Each row was made from one walk, in order. Every step used is in the known rows, and no mark comes twice. Write each row's walk.
Known rows:
nole -> kobose: -12 23 3 2 23 13 -4 4 -24 -7 -2 -4 20 -16 5 7 -2 -7 4 0 -12 18 7 -21 17
 -3 -2 5 17 2 -8 1 4 -6 7 -16 -9 -5 0 5 4 0 -5 2 -20 -7 -14 4 12 4 -1
 -10 -18 9 -4
remit -> kedan: -13 0 -20 4 -10 -10 -17 2 -3 23 -9 2 2 -4 1 2 -8 -1 0 16 -18 5 -22 -12 8
 -6 -5 -4 -1 -12 21 -15 5 8 -24 -1 1 -15 16 -7 5 -7 -7 -7 19 -11 -4 3 12
 26 24 -3 0 6 4
kesom -> remit -> palav: -5 -8 -6 12 0 -6 12 1 -17 0 19 8 29 -32 0 10 -38 -32 15 -8 -2 14 10 -9
 21 9 17 -19 6 26 -4 -6 2 14 -21 -12 6 -6 16 8 32 25 -20 -11 -4 1 8 -11
 -19 1 -21 -3 -21 -31 6
kosigal -> pezib -> remit -> kesom: -7 12 28 -13 7 -12 1 -16 2 -38 16 -15 25 -6 38 -6 14 19 -11 -24 2 -3 6
 -3 3 2 -8 -4 5 9 -19 -14 -4 -12 15 30 7 -16 -10 28 17 3 15 -14 -27 14
 -14 0 9 10 -16 -12 4 -17 -4
lubad -> noke -> kesom -> remit: 4 20 16 -17 -21 6 28 -20 4 -23 25 23 30 -18 -24 21 -18 -20 32 4 6 15 3
 -1 0 15 -3 5 24 -3 -8 -5 -2 20 19 2 -6 7 -13 3 35 13 -13 -10 7 1 13 2
 -38 -2 -22 -8 -10 -2 -9
palav -> remit -> kedan -> noke: 5 -14 -14 -3 -6 -19 -3 12 4 12 -16 -3 -15 14 -7 -13 0 20 -15 1 3 -7 -12
 14 -5 -37 2 2 -9 -14 -6 -10 -2 -17 11 22 12 -15 3 -5 -24 3 -8 8 28 -4
 -3 8 5 -3 22 10 12 12 -3
pezib -> kosigal: -10 -6 8 11 -23 11 -11 -2 9 25 0 23 19 -21 22 9 -1 -18 10 2 -8 -4 10 -3
 -4 8 4 -6 3 6 4 -22 -2 2 -11 7 4 -24 -9 -7 0 9 -7 15 -18 -1 -27 6 20 3
 14 -13 -3 15 21
kosigal -> pezib -> noke: -3 14 28 9 13 20 -17 4 -6 -7 16 -5 1 0 3 4 8 -7 4 18 -19 -1 -3 -13 0 -3
 13 -9 16 -12 0 -21 12 5 8 4 7 -12 16 -2 4 9 23 2 -23 14 0 35 -5 12 -17
 -15 -7 -6 11
kedan -> noke -> palav: 5 0 -4 -7 15 2 11 3 6 -1 -27 -10 -1 4 3 2 19 18 1 5 3 -21 5 -6 -18 -1 3
 3 0 -15 27 16 5 8 -3 -17 -6 14 -13 -17 -12 -14 0 9 10 -17 8 0 3 1 1 11
 14 0 9
pezib -> kosigal -> fovi: -28 -10 21 15 -13 13 -13 -1 -12 23 18 30 37 -31 38 10 -3 -33 -7 15 -33
 -18 16 13 -10 10 -9 -1 1 -8 19 -9 -15 -7 -6 -2 0 -28 -4 7 -12 15 -4 20
 -16 -1 -28 4 21 2 18 -32 -11 26 21
kedan -> noke -> nole: -34 15 33 14 12 -1 -7 14 12 -19 -14 -34 3 18 -3 -24 14 5 18 -1 -14 -15
 17 17 -9 19 7 -9 -15 -13 -12 20 -17 4 10 -37 4 -25 -4 -9 -29 2 0 7 -2
 -13 -12 32 -6 -24 9 6 5 8 7
ligil -> kobose: -33 7 -6 -1 6 16 -8 7 -9 -2 -29 -5 14 -17 -14 18 -5 -18 5 3 -17 6 12 -12
 -1 1 -6 -24 -2 -8 12 -11 7 3 -2 20 -8 -11 15 -7 7 5 -2 -1 -21 -11 -24 4
 4 19 3 -11 -9 -9 -4
pezib -> noke -> lubad: 23 3 34 31 -17 21 -18 16 -1 4 8 13 -14 1 -3 6 9 -10 9 30 -22 4 12 -11
 -17 8 10 -5 -3 -5 20 -9 1 5 0 4 8 19 8 -5 3 9 13 -6 -12 27 7 17 -4 6 -7
 -2 4 18 8
tudu -> pezib -> remit -> kedan -> noke -> kivi: 10 -5 -54 4 2 -38 -25 7 17 15 -2 3 -26 36 14 -15 33 13 -13 -18 -3 -4 -11
 34 -7 20 -17 -25 -48 -1 -6 33 13 -23 -31 3 9 29 -1 -12 -31 -2 13 5 20
 15 -8 -2 41 -11 -6 8 -14 -8 -27
gavufu -> noke -> palav -> remit: 24 -35 -15 -11 0 9 -4 8 -9 17 -4 0 -35 10 13 7 18 10 -16 -4 26 -3 11 -3
 10 -32 -7 20 4 3 -2 15 12 -13 9 7 -10 19 -18 7 -3 -5 -3 13 -1 1 3 -12
 -4 0 12 7 27 2 18
kesom -> remit: -12 9 2 11 -6 10 11 -11 -13 -20 15 -1 21 -30 0 6 -19 -23 27 0 -9 13 4
 -13 10 6 -3 -3 18 -11 12 -5 -2 14 -10 -25 -12 1 9 2 10 16 -18 -5 -3 -2
 5 -17 -10 10 -3 -16 -9 -19 15
pezib -> remit -> kesom: 3 15 23 -15 -11 0 6 -12 -2 -16 12 2 22 2 36 5 19 13 -3 -13 -2 6 16 -8 0
 0 -21 -6 -4 19 -14 -12 -7 -1 -1 29 7 -9 -19 26 12 1 6 -5 -21 8 -16 -11
 2 2 3 -24 15 -10 -1
gavufu -> noke -> nole: -30 -4 20 4 10 12 -26 12 4 -3 3 -24 -15 18 4 -19 16 -7 13 -3 4 -2 15 7 9
 19 -5 0 -21 -3 -14 23 -10 7 -1 -35 -4 -18 -1 1 -14 3 7 9 -7 -11 -16 16
 -9 -23 13 6 10 12 25
lubad -> noke -> kesom: -8 15 19 -13 -19 5 13 -13 8 -3 16 21 31 2 -18 19 -5 -10 19 18 5 4 -1 0
 -1 12 -12 7 12 -9 -10 -7 9 10 15 20 3 -10 -19 5 26 0 1 -7 -3 -7 -3 28
 -26 -5 -12 -10 -1 21 -19
palav -> remit -> kedan -> noke -> kesom: 11 -21 -22 -13 -10 -16 12 -1 20 8 -2 11 -19 28 -22 -7 -6 14 -11 -3 14 -2
 -4 22 -12 -12 2 15 3 -2 -15 -10 4 -31 15 39 13 3 -8 -4 -23 -4 -5 2 21 9
 3 -5 3 -13 17 16 27 21 -29
tudu -> pezib -> noke -> kesom: 23 5 -2 9 -10 20 -19 -12 12 14 28 38 4 26 6 27 9 -5 6 16 0 8 -13 -6 -7
 38 -5 -3 -18 -1 -10 6 24 10 -15 10 5 21 -10 1 4 17 20 14 -39 10 0 17
 -13 7 -26 -9 14 -3 -21
kedan -> noke: -21 10 2 -3 7 4 4 5 1 -18 -1 -5 16 10 -11 -12 8 2 11 9 -11 -6 10 1 -14 0
 2 -5 -5 -15 4 8 -2 -4 -1 -10 3 -11 0 -16 -26 14 -7 15 5 -6 -5 20 1 -7
 -1 1 3 12 7
fovi -> kosigal -> pezib: -25 -9 16 16 1 4 -13 7 -8 -23 10 -14 22 -18 -9 15 9 13 -20 2 -9 -14 -22
 -11 12 -6 -6 11 -7 -21 5 -15 8 -1 -3 -9 -12 -23 15 16 -5 -9 -1 -11 -43
 -10 -7 12 30 5 6 -13 -17 6 13
vatu -> nole: -21 11 19 39 21 16 -24 -7 3 5 -15 4 22 -6 27 -7 -19 -9 -3 20 -15 8 -30
 -15 18 2 -4 -17 -4 7 17 -8 8 22 -16 -16 -14 -22 8 -2 -11 9 1 0 -15 -17
 -1 13 1 -7 17 10 -13 6 14
kedan -> remit: -9 12 14 0 6 2 3 -10 0 -13 16 -7 18 -15 22 18 0 -13 10 -10 -19 23 7 -6
 -8 7 -22 1 -1 8 1 -9 5 8 13 -16 -15 4 -1 2 1 17 -27 -1 -26 -6 -12 1 -4
 1 13 -30 -12 -8 2
noke -> kesom -> remit: -2 -1 4 -6 -13 7 21 -27 0 -25 26 17 23 -12 -17 10 -29 -36 28 -9 8 17 9
 -4 2 34 -6 5 22 -1 1 -1 -2 3 -4 -3 -8 18 3 2 12 9 -18 -12 -6 12 12 -31
 -11 4 -10 -9 5 -11 -9
gavufu -> noke -> kesom -> remit: -2 -14 -17 -18 -2 21 26 -22 1 -27 33 17 1 3 -20 0 -13 -33 20 -15 19 11
 20 2 4 30 -3 18 11 2 -4 15 2 -5 0 -1 -17 32 1 -7 2 11 -9 1 1 19 20 -30
 -15 -12 -23 3 13 0 11
pezib -> noke: 5 13 24 16 -4 32 -14 6 -6 10 13 9 8 4 4 13 7 -8 13 28 -17 9 2 -17 -5 -7
 3 -9 6 -2 7 -16 -1 17 -2 9 10 -7 4 -6 2 15 12 10 -15 1 -3 25 -8 0 -8
 -17 5 -1 15
tudu -> pezib -> remit -> kedan: 15 5 -28 12 -11 -30 -32 9 12 29 -3 7 5 5 38 19 9 17 -15 -13 -18 13 -34 6
 15 4 -31 -25 -40 3 6 -1 12 2 -32 -5 7 3 -2 16 6 -4 8 1 -8 1 -15 13 31
 25 5 -13 -7 -15 -12
palav -> remit -> kesom: 3 -10 20 -11 -15 1 4 -21 -8 -17 11 11 16 2 23 1 -2 15 -8 2 13 0 12 -9 5
 -17 -2 15 11 10 -29 -13 0 -7 14 34 9 -14 -18 27 4 15 -11 -5 -26 3 -18
 -14 -19 -1 14 -9 25 2 -6
fovi -> kosigal: -17 -6 7 16 -17 6 -11 8 -11 5 4 3 22 -13 -5 21 7 10 -11 14 -7 -8 -10 -16
 6 -8 -14 10 -16 -9 5 -13 2 14 -10 -13 -10 -17 9 7 -15 -9 -6 1 -37 -19
 -9 6 22 -5 14 -18 -1 14 12
tudu -> pezib: -8 -5 -14 18 -2 -7 -27 -4 0 -2 8 10 25 1 24 22 6 3 5 4 -13 6 -16 -9 16
 26 -12 -12 -25 -15 -1 14 24 12 -34 -29 2 -6 2 6 2 19 -5 7 -33 -7 -18 21
 7 22 -4 -6 -7 -2 2
palav -> remit -> kedan: 10 -18 -12 8 -20 -16 -16 6 -4 29 -8 3 -11 -3 8 2 -10 4 -14 9 -7 8 -22 -3
 14 -37 -5 3 4 0 1 -21 4 -9 2 19 8 -19 8 11 -1 3 -14 -6 12 -1 -12 0 6 14
 30 -3 14 9 -6
noke -> palav: 6 -5 -3 3 -1 -2 -5 -1 -5 11 -19 -1 8 -10 15 17 10 4 5 13 1 -4 -11 -20 0
 1 -7 3 10 -6 24 4 13 16 -15 -9 -12 4 -3 -3 12 -18 -3 -2 -8 -20 1 -6 4
 20 10 2 16 -6 12
remit -> kedan -> noke: -15 6 -22 -7 -2 -9 -2 13 3 7 -18 -7 -2 13 -15 -17 5 15 -5 11 -12 -14 -12
 1 -13 -5 4 -7 -6 -16 11 -1 -4 1 -15 3 5 -13 10 -19 -20 -7 -2 7 36 -10 1
 15 10 1 14 10 1 15 7
gavufu -> noke: -15 -9 -15 -9 4 17 -15 1 -8 -4 15 3 1 12 -3 1 8 -9 8 8 3 3 17 -6 3 3 -12
 5 -4 -5 -4 11 5 1 -11 -5 -5 -6 1 -9 -10 11 2 10 1 2 -4 6 -1 -7 0 0 8 16
 30
vatu -> nole -> kobose: -10 34 15 36 44 24 -21 -2 -13 -3 -21 -4 19 -11 25 -10 -15 -7 -14 6 -11
 26 -19 -25 24 -12 0 -9 11 15 -2 3 6 9 5 -26 -23 -12 2 0 -5 5 4 5 -25
 -19 -1 7 11 -13 7 6 -27 9 2

Which walk is each row?
19 -15 0 -2 1 -3 10 7 3 -3 -21 -5 -12 12 8 0 15 22 -11 -3 16 -12 7 6 -10
 -34 1 10 2 -7 4 10 9 -8 21 7 4 12 -20 -2 -17 -6 -8 13 6 -8 8 -8 3 -3 12
 9 24 1 0 | kedan -> noke -> palav -> remit
-9 -5 -32 -10 24 -40 -15 6 13 -10 -2 -27 -32 25 -5 -37 24 4 -18 -22 1
 -15 3 32 -11 2 -8 -13 -12 -9 -1 -1 4 -41 -7 26 4 7 16 -9 -26 -16 20 -13
 33 22 -2 -2 46 -10 -3 12 -22 1 -14 | kosigal -> pezib -> remit -> kedan -> noke -> kivi
52 -12 -3 9 -14 7 -11 19 -3 55 -22 9 -48 5 11 11 12 22 -24 20 6 -4 -28
 -9 -2 -54 4 1 8 7 17 -21 4 10 6 28 7 17 -3 0 9 -22 17 3 14 -7 12 -3 -1
 20 17 -3 19 -11 -2 | pezib -> noke -> palav -> remit -> kedan
6 4 10 -12 -9 -9 34 -10 -2 2 29 22 36 -23 -29 27 -38 -31 19 -3 18 18 6 4
 10 15 11 -7 6 25 -19 -13 6 16 5 9 10 -2 -10 10 56 14 -12 -18 8 7 16 7
 -43 -12 -39 -3 -24 -13 -20 | lubad -> noke -> kesom -> remit -> palav
-13 -7 -44 -7 6 -22 -6 4 3 8 -16 -7 -27 27 -26 -33 14 -6 -3 14 2 -14 5
 20 -16 15 3 -5 -10 -14 6 18 8 -20 -32 11 3 6 15 -30 -35 -9 -1 -1 41 2 1
 -10 23 -16 12 19 -7 6 -11 | remit -> kedan -> noke -> kivi
16 5 -30 -8 3 -8 30 1 6 1 -33 -9 -24 -19 -12 -4 -2 20 -1 -8 3 -21 -18 -3
 -14 -8 11 2 9 -12 37 15 -6 18 -12 -26 -14 22 9 -27 -4 -26 -1 0 45 -17
 26 -30 2 14 -3 20 -5 -22 14 | kesom -> remit -> kedan -> noke -> palav
-11 -18 -16 -23 6 22 4 -13 1 -5 27 13 2 29 -14 1 3 -19 10 3 17 5 20 -2 1
 31 -15 18 -2 1 -10 12 8 -13 -11 15 -9 14 -6 -8 -5 2 3 7 -5 12 2 -6 -6
 -18 -7 7 24 20 4 | gavufu -> noke -> kesom
-6 7 -22 2 -15 -10 5 -3 -8 6 2 4 2 -26 -5 -2 -27 -12 9 5 -11 10 -20 -7
 12 1 1 -2 10 -10 25 -12 -8 17 -21 -16 -6 -4 20 -7 18 -2 -16 -10 21 -8 9
 -25 0 23 0 -8 -15 -13 13 | kesom -> remit -> kedan
-6 15 -24 -10 -4 -2 18 -3 1 -9 -10 -2 -5 -10 -21 -10 -12 6 11 -2 -8 -8
 -8 4 -10 -6 9 -3 3 -16 19 3 -18 4 -9 -10 -4 0 23 -22 -14 0 -9 4 39 -3
 22 -12 -6 2 -1 10 -17 -9 16 | kesom -> remit -> kedan -> noke
-21 26 37 13 24 7 -16 11 -13 -11 -15 -24 6 -5 11 -13 5 -4 8 -6 -11 9 16
 -1 21 7 0 -2 0 9 -23 13 -9 7 17 -47 -8 -20 -7 14 -1 -6 2 -2 -30 -19 -21
 16 1 -10 9 -3 -17 8 -7 | noke -> nole -> kobose
41 -13 2 10 7 -3 -15 15 2 29 -20 -3 -47 -1 14 9 8 24 -30 8 7 -12 -36 0 2
 -52 10 3 15 -2 16 -22 14 -4 16 24 7 4 7 7 13 -23 21 -2 6 1 11 5 0 30 3
 1 4 -13 -2 | kosigal -> pezib -> noke -> palav -> remit -> kedan
9 1 -10 11 -16 -10 19 1 6 -20 -14 -8 -24 -8 -27 -17 -13 6 6 -5 -14 -12 2
 12 -18 8 15 1 -9 -21 34 15 -16 -9 -7 -21 -2 26 20 -19 -13 1 -9 -18 40
 16 28 -20 2 11 1 25 -20 6 14 | kesom -> remit -> kedan -> noke -> lubad
-24 24 55 11 -9 -1 -16 8 7 -2 -7 -16 22 -6 -4 -6 13 3 19 15 -9 -4 0 9 17
 -1 -8 -9 -4 -9 -15 3 -14 31 21 -30 5 -40 -8 9 19 -1 3 -5 -7 -27 -20 54
 -30 -10 6 -5 -11 6 0 | lubad -> noke -> nole
5 -14 -9 -13 11 -3 42 -12 3 -17 25 13 18 -5 -32 -1 -31 -33 22 -20 15 7
 22 10 -7 31 23 -11 2 24 -13 9 -5 -6 -2 3 9 22 1 -11 8 19 -8 -2 9 16 18
 -13 -24 -25 -32 18 -4 -17 -16 | kedan -> noke -> kesom -> remit -> palav
-24 13 17 -4 33 20 -17 12 -8 -7 -4 -29 -17 13 0 -22 16 -4 5 -16 3 9 26 0
 18 7 -5 10 -10 9 -28 33 -12 -3 17 -44 -17 -9 -8 4 -10 -8 13 10 -15 -9
 -19 16 -7 -25 2 7 -9 19 14 | gavufu -> noke -> nole -> kobose
10 -2 -25 -6 -16 -7 19 -20 5 1 9 15 1 -14 -19 2 -33 -20 14 2 3 9 -12 -2
 5 22 -2 2 18 1 15 -9 0 1 -15 5 -7 9 12 0 13 -11 -10 -16 21 5 13 -30 -6
 10 1 -1 3 -12 -6 | noke -> kesom -> remit -> kedan
28 -22 -15 2 -12 -21 -6 12 -5 43 -31 0 -28 -6 21 13 -2 27 -23 5 13 -5
 -29 -2 10 -42 -8 7 9 0 20 -13 11 2 -2 10 3 4 -4 10 12 -27 -10 -8 12 -17
 0 -14 13 26 28 7 21 0 1 | noke -> palav -> remit -> kedan
11 -14 -45 -25 -10 9 21 -14 4 3 15 12 -20 8 -28 -7 -21 -19 8 -13 15 4 -5
 5 -2 23 -2 16 7 5 10 12 -3 -7 -14 1 -18 24 6 -14 6 -10 1 1 29 13 21 -37
 -9 1 -11 13 7 1 9 | gavufu -> noke -> kesom -> remit -> kedan
26 -22 15 -8 -13 -2 7 -18 -7 -6 -14 4 0 -3 30 14 17 33 -19 -3 29 -7 4 -9
 -4 -24 0 26 15 14 -7 3 12 2 10 30 -2 4 -29 19 14 -12 -2 -9 -17 -12 -3
 -29 -13 11 10 1 37 -13 -6 | noke -> palav -> remit -> kesom
27 -5 7 6 -1 17 24 -7 -7 13 40 32 7 -8 -18 18 -28 -41 19 2 8 21 15 -10
 -4 22 24 -14 11 38 -12 -12 0 10 -7 21 13 25 5 0 36 19 5 -6 -13 22 24
 -10 -32 -17 -43 -8 -2 -29 -15 | pezib -> noke -> kesom -> remit -> palav
26 -14 14 -21 -8 -5 26 -13 3 -22 -18 1 -7 14 20 -3 26 44 -18 -8 29 -21
 15 -2 -19 -26 12 22 8 1 -12 15 4 -8 22 27 1 13 -36 0 -12 -9 2 8 3 -8 5
 -23 -15 -6 3 11 33 -7 -7 | kedan -> noke -> palav -> remit -> kesom
17 -24 -7 17 -19 -22 -5 17 8 3 -19 -3 -35 12 -13 -20 0 23 -15 1 -5 -12 2
 24 -14 -28 10 4 -18 -12 7 -3 -5 -33 10 18 19 9 3 -1 -26 2 -7 -9 31 19 3
 0 10 5 22 26 9 29 -6 | palav -> remit -> kedan -> noke -> lubad
-4 -20 10 12 9 -21 -13 28 -8 8 16 -16 21 -28 16 24 1 12 -34 -24 0 1 -10
 -1 26 -21 -4 -16 -28 31 -15 -28 -3 -12 -1 8 19 -17 9 37 20 -14 8 -10
 -48 9 -6 23 41 -10 -12 -17 -30 -17 -4 | fovi -> kosigal -> pezib -> remit -> palav
4 -28 -28 -19 7 4 26 -11 -3 -2 38 21 0 -2 -24 4 -31 -40 13 -22 33 9 27 5
 7 31 12 1 -3 32 -17 14 4 -8 -13 7 -3 27 -3 -1 29 15 -10 -3 0 25 18 -25
 -25 -19 -38 14 2 -9 3 | gavufu -> noke -> kesom -> remit -> palav
-4 -1 -24 -15 -1 -10 12 -6 16 2 -9 4 -3 25 -28 -10 -4 11 2 9 2 -12 -3 8
 -20 17 4 4 -5 -10 4 4 -1 -16 -9 16 5 2 5 -20 -19 -14 2 6 29 0 6 -2 4 1
 5 19 13 17 -17 | remit -> kedan -> noke -> kesom
0 13 16 3 20 -11 -10 22 0 5 -34 -32 -33 10 -5 -31 13 24 -17 -20 -1 -2 0
 20 9 -35 12 2 -11 4 -36 14 -22 -18 40 -22 0 -17 -4 7 -29 -11 5 5 11 -7
 -15 23 8 -22 27 15 -11 17 -22 | palav -> remit -> kedan -> noke -> nole -> kobose
28 9 -5 2 -18 17 16 -13 6 15 16 28 -18 -3 -21 6 -16 -20 14 14 0 11 -12
 -5 -9 15 5 -2 18 8 14 -14 -9 14 -4 22 1 26 14 -13 13 -5 16 -4 17 13 26
 -21 -14 9 -14 -8 1 -11 -6 | pezib -> noke -> kesom -> remit -> kedan
-2 5 -12 -23 14 -24 2 -3 23 -14 3 -7 -11 24 -9 -19 7 11 -16 -29 3 -11 -9
 21 -12 4 -4 -5 -8 -7 -3 -8 -4 -36 15 33 14 9 -1 -2 -13 -19 22 -3 13 24
 5 12 32 -3 -3 9 2 3 -24 | kosigal -> pezib -> remit -> kedan -> noke -> kesom
39 -8 37 -4 7 12 6 -11 -3 -9 -1 -1 -19 6 32 5 20 36 -31 3 27 -12 0 -11
 -12 -39 20 19 25 11 -8 -12 7 -4 31 45 7 7 -18 19 16 -7 25 -1 -23 12 9
 -15 -20 14 -14 -6 21 -18 -5 | kosigal -> pezib -> noke -> palav -> remit -> kesom
-27 30 31 3 35 14 -3 10 1 -25 -18 -36 -1 10 -5 -28 16 3 3 -15 -5 -2 25
 12 0 9 12 0 -5 2 -23 34 -18 -4 29 -46 -4 -14 -9 -8 -26 -2 8 10 -13 -13
 -16 25 0 -32 2 8 -19 12 -10 | kedan -> noke -> nole -> kobose
-13 37 11 -2 25 -1 16 9 4 -18 -25 -31 -18 -8 -14 -31 0 10 5 -25 -6 2 2
 14 1 -2 17 -4 3 -4 -6 28 -34 7 18 -54 -12 0 8 -16 -15 -11 4 -3 22 -10 3
 -3 -5 -15 -2 14 -36 -9 -3 | kesom -> remit -> kedan -> noke -> nole -> kobose
